Each row was made from one path, in order. Every step used is in the known rows, and no mark comes twice. Write each row's path.
In the rows, zero is written as 128.
Known rows
sode -> nemid -> dutamup -> lila -> zile -> rukag: [100 149 112  57 128  86  46 192  96 162 146 168 144 143 210 185  67 121
 124 154 165 165 133 141 181  77  69  88 201 130  79 184 146 174 154]
sode -> nemid -> dutamup: [126 139 121  84 120 117 117 174 119 128 119 141 151 132 177 166 121 133
  93 131 151 143 131 137 166 101  99 147 171  98 121 160 124 107 117]
nogos -> gofev -> vara: [131 118  92 146  92 107 121 125 113 139 143 129 113 134 160  94 125 139
 133  94 152 119 111 145 129  79 133 141 156 141 114 142 154 141  93]
lila -> zile -> rukag -> sode: [110 149 156  86 146  97  28 141  92 130 163 121  82 133 173 162  90 108
 124 168 124 116 128 105 163 108 137  82 176 161 104 150 176 149 117]
sode -> nemid -> zile: [139 145 106  80 127 110  71 146 124 132 148 141 126 122 185 141 119 128
  90 100 179 144 128 120 147 149 100 152 166 114 118 129 141 112 149]
zile -> rukag -> sode -> nemid: [123 169 128  95 157  97  61 149  96 113 139 134  97 117 198 186 108 107
  78 148 145 142 140  90 183 103 148 113 187 130 139 137 135 136 120]
vara -> gofev -> fipo -> nemid: [168 103 145 132 121 117  82 134 106 107 146  87 186 190 112 114 110 156
 172  85 132 113 149 102 169  91  92 150 175 147 115 112 103 131 149]
nemid -> dutamup -> lila -> zile -> rukag -> sode: [100 136 135  72 143  98  35 169  79 152 168 138 118 152 196 182  92 115
 125 161 125 133 133 134 177  84  95  68 198 151  92 198 161 189 120]
fipo -> nemid -> dutamup -> lila: [113 102 104 117 108 123 160 175 107 153 140 128 173 176 125 151 111 143
 151 119 134 136 131 146 152  76  60 134 168 138 104 182 100 147 121]
farupo -> sode -> nemid -> zile -> rukag: [125 190 107  63 126  91  15 167 111 137 152 140 155 132 224 167 105  97
 112  88 183 153 124 101 167 139 137 126 181 114 102 149 143 150 146]
nemid -> vara: [118 137 133 121 141 144 117 145 147 115 133 113  94 127 110 148 112 110
 157 131 138 135 141  92 121 143 128 126 132 143 124 112 104 112 141]
zile -> rukag: [120 156 126 113 135 118  83 126 123 140 131 126 123 128 150 130 103 113
 149 141 126 149 123 123 138 114 144 100 145 124 115 143 122 146 160]
nogos -> gofev -> fipo -> nemid: [155 126 106 141 102 112 118 148  93 124 162 103 129 185 124  97 106 136
 155  89 147  94 102 121 128  55 116 165 172 167 103 141 106 115 123]
nemid -> fipo: [112 142 122 145 121 138 139 147 114 133 127 109 133 155 123 108  94 125
 148 138 120 127 118 109 147 112 132 125 136 153 133 142 111 122 134]
lila -> zile -> rukag: [110 148 145  88 132 101  44 139 116 149 145 133 108 133 154 134  78 113
 159 161 136 134 121 122 142 112 122  86 156 145  85 145 162 148 152]
dutamup -> lila: [122 118 104 139 134 122 142 133 117 143 136 152 142 132 136 138 126 132
 128 120 133 142 142 137 127 120 106 112 132 140 129 134 121 176 143]
zile -> rukag -> sode -> nemid -> dutamup -> lila: [116 155 107  80 151  97  69 180  80 136 146 151 133 137 223 205 108 116
  81 142 145 159 146 121 199  77 107  95 210 121 129 187 121 176 126]
fipo -> gofev: [152 117 122 137 114 150 130 100 140 129 128 111 138 145 137 108 117 124
 101 150 141 122 143 114 151 125 153 123 136 138 141 117 115 146 119]
nogos -> gofev: [118 126 100 137 119 121 124 147 122 134 147 127 106 141 156 109 120 126
 137 123 135 126 103 134 114 116 157 136 133 147 118 140 133 135 106]
gofev -> vara -> farupo -> sode -> nemid: [139 163 114 121  94 125 107 144  99 122 126 166 165 114 190 177 119 103
 106  69 168 111 157 114 154  71 124 131 171 148 115 148 167 158  82]
nemid -> vara -> gofev -> nogos: [122  82 129 124 143 114  85 139 166 106 147 105 125 159 128 191  97 118
 140 122 130 156 157  87 145 154 121 102 144 148 124  91 110 168 165]
lila -> zile: [115 121 146 103 121 113  89 141 118 136 145 133 114 134 136 134  99 130
 139 148 137 116 124 129 130 127 106 113 140 152  97 128 168 130 120]
fipo -> nemid -> zile: [132 117 112  97 105 120 101 143 123 143 160 105 135 160 130 113 113 135
 151  93 155 122 119 121 130 132  85 158 162 143 100 143 131 106 141]
vara -> farupo -> sode: [124 156 132 129 118 152 111 141 115 128 136 147 162 129 158 165 123  88
 146  97 124 103 144 117 115 118 160 111 123 160 112 155 147 161  99]
fipo -> nemid -> vara: [115 126 129 124 123 137 140 163 143 115 139  94 100 155  83 148  95 118
 182 129 142 125 139  78 129 116 102 150 149 163 111 115  90  93 131]
sode -> rukag -> zile: [111 131 122 139  94 131 140 126 120 150 123 107  92 113 132 176  86 118
 106 129 146 126 129 101 131 154 137 164 104 116 173  90 111 107 131]
lila -> zile -> rukag -> sode -> nemid: [112 163 144  69 152  81  20 161  87 121 156 138  84 122 203 190  80 109
  87 168 153 131 134  93 185  99 124  98 201 155 110 137 174 138 113]
gofev -> vara -> farupo -> sode -> rukag: [135 153 143 137  61 161  86 120 111 146 120 133 153 135 174 168 117  96
 121  79 150  87 158 116 131 122 136 144 135 155 126 145 172 161  81]
fipo -> nemid -> dutamup -> lila -> zile -> rukag: [ 97 125 119  75 108  97  77 189  95 171 159 131 154 180 154 157  60 129
 186 150 141 142 124 139 166  57  54  95 196 158  60 201 133 167 145]
dutamup -> lila -> zile -> rukag -> sode: [105 138 132  99 153  92  41 147  81 143 170 145  97 139 180 172  87 110
 123 159 130 131 140 113 163 101 113  64 179 173 105 155 168 200 130]
farupo -> sode -> rukag: [117 152 148 128  88 142  92 150 123 134 120 114 147 149 155 168 126 106
 105 113 143 107 134 101 137 172 146 160 111 133 144 119 138 139  92]
gofev -> fipo -> nemid -> zile: [170 128 121 100 109 116  66 126 102 131 170  97 149 176 123 100 114 137
 146  66 160  96 120 123 138  96  72 164 184 142  97 141 117 105 167]
farupo -> vara: [138 132 122 130 134 134 114 142 124 124 143 145 149 145 136 134 122 101
 103 129 141 114 122 118 104 135 157 151 127 148 131 118 125 132 102]
vara -> farupo -> sode -> rukag: [119 160 148 129  85 172  92 141 120 142 125 133 147 140 169 184 110  83
 124 108 134  95 152 105 114 159 159 143 111 160 130 142 151 153  96]

Which path is each row?
[150 134 100 145  83 133 131 121 111 128 118 108 148 157 164 103  79 136
  80 133 177 128 150  94 211  65 122 139 193 153 149 124 117 135 108]	sode -> nemid -> fipo -> gofev -> vara
[161 150 109 131  78 146 102 118 111 125 127 146 175 130 200 159 107  99
  78  91 181 105 172 102 177  70 151 124 180 159 129 135 154 175  77]	fipo -> gofev -> vara -> farupo -> sode -> nemid
[171 115 149 129 137 122  57 114 113 106 140 104 178 159 139 110 124 147
 145  88 126 120 153 116 162 116 117 128 157 128 129 108 116 151 159]	vara -> gofev -> fipo
[165 156 130  83 135 102   4 126  73 126 188  85 120 177 161 128 103 115
 134  83 149  98 125  98 168  79 103 132 217 152 103 161 123 127 160]	gofev -> fipo -> nemid -> zile -> rukag -> sode
[119 159 123  87 111 111 107 197 110 121 121 140 182 144 193 192 132 116
  92 106 155 131 126 124 175 104 118 149 169 103 119 166 129 123  82]	farupo -> sode -> nemid -> dutamup
[111 153 130 122 112 161 126 178 129 117 146 114 135 156 113 184  92  81
 198  97 139 101 155  70 117 106 136 133 144 195  95 141 110 126 105]	fipo -> nemid -> vara -> farupo -> sode
[107 107 125  90 117 114  96 171 106 161 149 151 148 153 158 152 100 136
 143 140 138 131 129 159 146  99  62  97 163 143  85 180 153 168 126]	nemid -> dutamup -> lila -> zile
[130  74 123 131 130  99  93 120 146 119 143 120 160 161 147 172 113 137
 112 119 120 150 145 121 150 140 120 103 141 134 128 109 135 181 151]	vara -> gofev -> nogos
[143 110 132 129 144 132  75 146 130 112 144 131 182 161 152 131 117 120
 124 121 132 130 146 105 132 159 162 146 135 148 135  99 131 155 106]	farupo -> vara -> gofev
[149 120 111 161  80 149 135  98 116 137 124  89 149 166 136  75  87 136
 116 133 149 113 140 106 186  74 132 120 171 160 143 134 118 149 112]	nemid -> fipo -> gofev -> vara
[ 98 169 130 132  96 171 117 157 128 139 136 111  90 113 146 230  64  59
 155 102 153 106 160  57 113 158 170 146 103 162 151  98 105 124 118]	nemid -> vara -> farupo -> sode -> rukag -> zile
[120 146 133 120 137 173 112 135 144 125 138 130  94 115 124 158  96  86
 175 126 128 121 159  96 100 129 145 108 129 171 108 131 117 128 148]	nemid -> vara -> farupo
[111 109 123 117 129 107 100 145 109 150 152 159 125 139 142 143  99 132
 140 140 142 131 137 137 132 118  82  96 143 166  98 136 157 179 135]	dutamup -> lila -> zile
[148  85 106 140 107 124 133  92 149 132 142 118 135 161 139 155 106 114
  63 149 140 128 136 120 144 113 141 104 144 147 140 117 120 179 138]	fipo -> gofev -> nogos
[130 156 125  79 151 110  14 123 102 135 173 111  96 130 195 142 118 105
 113 115 139 131 125 112 156 141 143 103 181 133 118 159 150 144 144]	nemid -> zile -> rukag -> sode
[107 161 124 138  83 156 126 140 106 152 130 128 126 114 162 213  80  76
 124  97 144 101 146  91 120 145 169 147 101 147 156 116 129 140 102]	vara -> farupo -> sode -> rukag -> zile
[154 135 140 125 123 134 108 147 120 105 149  88 117 174  79 133  97 121
 179  97 146 101 143  81 135  82  89 155 170 162 108 115  74  92 158]	gofev -> fipo -> nemid -> vara
[162 123 154 123 149 137  46 132 133  94 146  91 142 160 122 130 109 131
 175  93 137 126 167  81 155 131 120 126 160 140 123  91  89 135 173]	nemid -> vara -> gofev -> fipo
[123 170 122  84 108 144 103 190 105 128 127 159 185 132 203 203 116  95
 111  99 147 119 148 126 154  90 131 130 166 131 104 187 139 140  88]	vara -> farupo -> sode -> nemid -> dutamup
[140 142 116  80 146 105  55 146 101 113 165 131 103 121 203 167 131 124
  55 107 168 125 137 102 167 146 115 147 187 130 137 132 156 114 111]	rukag -> sode -> nemid -> zile
[110 160 148  45 139  87  16 187  81 130 153 132 105 136 221 201  82 113
  90 170 147 131 130 112 202  81 107  99 218 131  97 181 169 127 103]	lila -> zile -> rukag -> sode -> nemid -> dutamup
[102  95 121  90 100 107 120 188 100 160 156 134 157 182 132 154  85 144
 164 138 142 121 127 145 154  73  38 122 178 161  73 183 141 148 116]	fipo -> nemid -> dutamup -> lila -> zile
[166 117 115 145  84 167 119  71 126 140 132 127 144 129 152 107 107 113
 116 116 149 103 167 128 143  75 145 104 161 163 123 142 149 169 112]	fipo -> gofev -> vara -> farupo
[152 135 113 144 101 128 114 122  85 109 136  96 122 157 183 131  93 132
  44 139 165 108 158  75 232  62 136 133 214 169 169 128 135 138  70]	rukag -> sode -> nemid -> fipo -> gofev -> vara
[116 178 133  87 170 111  51 167 113 100 144 119  64 117 179 204  91  90
 109 152 154 147 154  56 178 119 149 112 191 144 136 121 111 121 133]	zile -> rukag -> sode -> nemid -> vara
[125 170 121 112 118 138 109 165 108 118 128 166 160 119 186 194 113  89
 108  97 153 117 153 105 140 108 149 128 146 154 118 144 147 149 101]	vara -> farupo -> sode -> nemid
[138  79 118 132 137 104  82 136 141 116 158 139 178 178 154 175 105 108
  86 123 134 136 142 112 125 145 149 129 142 156 133 100 135 188 123]	farupo -> vara -> gofev -> nogos
[162 125 134 133 113 119 119 132  99 118 144 101 151 174  97 114 113 138
 148  95 138  94 126 114 140  66  87 156 166 147 114 131 101 109 144]	gofev -> fipo -> nemid
[110 184 113 128 111 148 122 181  95 123 128 145 165 146 180 173  79  87
 129 107 143 115 145  85 158  94 152 125 153 179 123 156 128 143 105]	vara -> farupo -> sode -> nemid -> fipo
[125 151 113 146  49 152  81 138 105 153 140 131 133 144 200 151 108  94
 127  74 158  85 134 121 116 110 166 155 139 175 116 155 177 169  62]	nogos -> gofev -> vara -> farupo -> sode -> rukag
[110 122 125  72 136  92  76 194  77 132 160 160 122 143 206 208 105 130
  68 150 155 126 147 126 191  88  68 110 206 151 111 172 166 157  86]	rukag -> sode -> nemid -> dutamup -> lila -> zile
[117  70 124 125 125 109 108 157 159 109 155  88 130 189 102 190  78 127
 164 120 136 147 157  72 152 127  95 127 163 168 112  97  99 146 153]	fipo -> nemid -> vara -> gofev -> nogos
[129 161  87 131  83 116 101 162  92 130 145 165 146 123 219 159 109 100
 113  65 177 111 135 120 139  59 155 142 176 165 104 157 171 161  61]	nogos -> gofev -> vara -> farupo -> sode -> nemid
[130 142 129 110 150 108 109 150  99 101 138 135 101 117 176 183 132 124
  55 137 145 124 144  97 173 117 131 139 170 137 152 120 141 117  89]	rukag -> sode -> nemid
[103 170 151  63 164  97  11 179 106 108 160 124  48 122 186 207  65  91
 116 172 162 136 151  54 183 114 127  98 202 168 106 121 150 122 126]	lila -> zile -> rukag -> sode -> nemid -> vara
[125 161 133 104 159 152  92 159 114  96 148 138  68 105 170 214  99  82
 105 135 147 116 177  65 144 118 147 120 173 179 135 124 129 118 108]	rukag -> sode -> nemid -> vara -> farupo
[158 156 147 109 144 115  29 177 117  78 141 107 173 163 169 180 108 115
 139  69 170 129 173  54 190 127 129 144 180 138 127  87  95 141 138]	farupo -> sode -> nemid -> vara -> gofev -> fipo
[124 161 123 111 122 105 115 176 113 111 124 148 160 129 174 178 127 113
  92 104 159 131 135 100 161 121 136 147 147 124 131 122 133 134  93]	farupo -> sode -> nemid
[154 146 101 146  79 164 126 112 106 136 124 125 150 145 178 118  63 112
  99 127 168 115 167  96 187  52 136 118 190 181 137 145 131 148 113]	sode -> nemid -> fipo -> gofev -> vara -> farupo
[176 107 139 134 129 123  68 149 103 103 161 106 205 207 121 118 104 129
 143  88 143  97 144  92 145  97 121 174 174 168 121 101 103 136 121]	farupo -> vara -> gofev -> fipo -> nemid
[106 150 126 138  86 125 132 150 110 144 124 111 126 125 151 199  95 101
 107 102 151 114 128  89 138 157 156 166 103 118 171  96 116 126  99]	farupo -> sode -> rukag -> zile
[116 188 134  88 165 141  46 157 111 109 150 136  64 106 191 216  75  66
 123 146 145 135 171  59 155 105 163  92 188 173 121 140 122 136 139]	zile -> rukag -> sode -> nemid -> vara -> farupo
[125 144 121  79 134 105  37 141  98 136 179  93 107 158 167 144 102 114
 136 113 143 122 122  96 163 114 116 125 199 151 104 164 138 126 135]	fipo -> nemid -> zile -> rukag -> sode
[173 107 143 107 118 129  61 173 100 112 158  99 229 222 138 128 107 134
 146  90 136  99 139 115 162  78 104 174 192 146 107 145  96 126 114]	farupo -> vara -> gofev -> fipo -> nemid -> dutamup
[152 130 110 160  79 179 131  90 112 145 130 107 147 156 147  88  72 111
 136 125 140 100 158 110 164  59 147 103 168 189 130 154 133 164 116]	nemid -> fipo -> gofev -> vara -> farupo
[129 170 104  64 134 100  25 143 120 144 149 137 124 120 207 144  94 112
 112 113 176 164 125 115 159 137 116 125 183 110 103 144 135 130 179]	sode -> nemid -> zile -> rukag
[145 150 113 162  70 173 122 111 102 139 131 109 180 167 162 111  82  96
 134  99 145  89 157  97 175  63 168 106 164 193 126 160 137 183  82]	nemid -> fipo -> gofev -> vara -> farupo -> sode
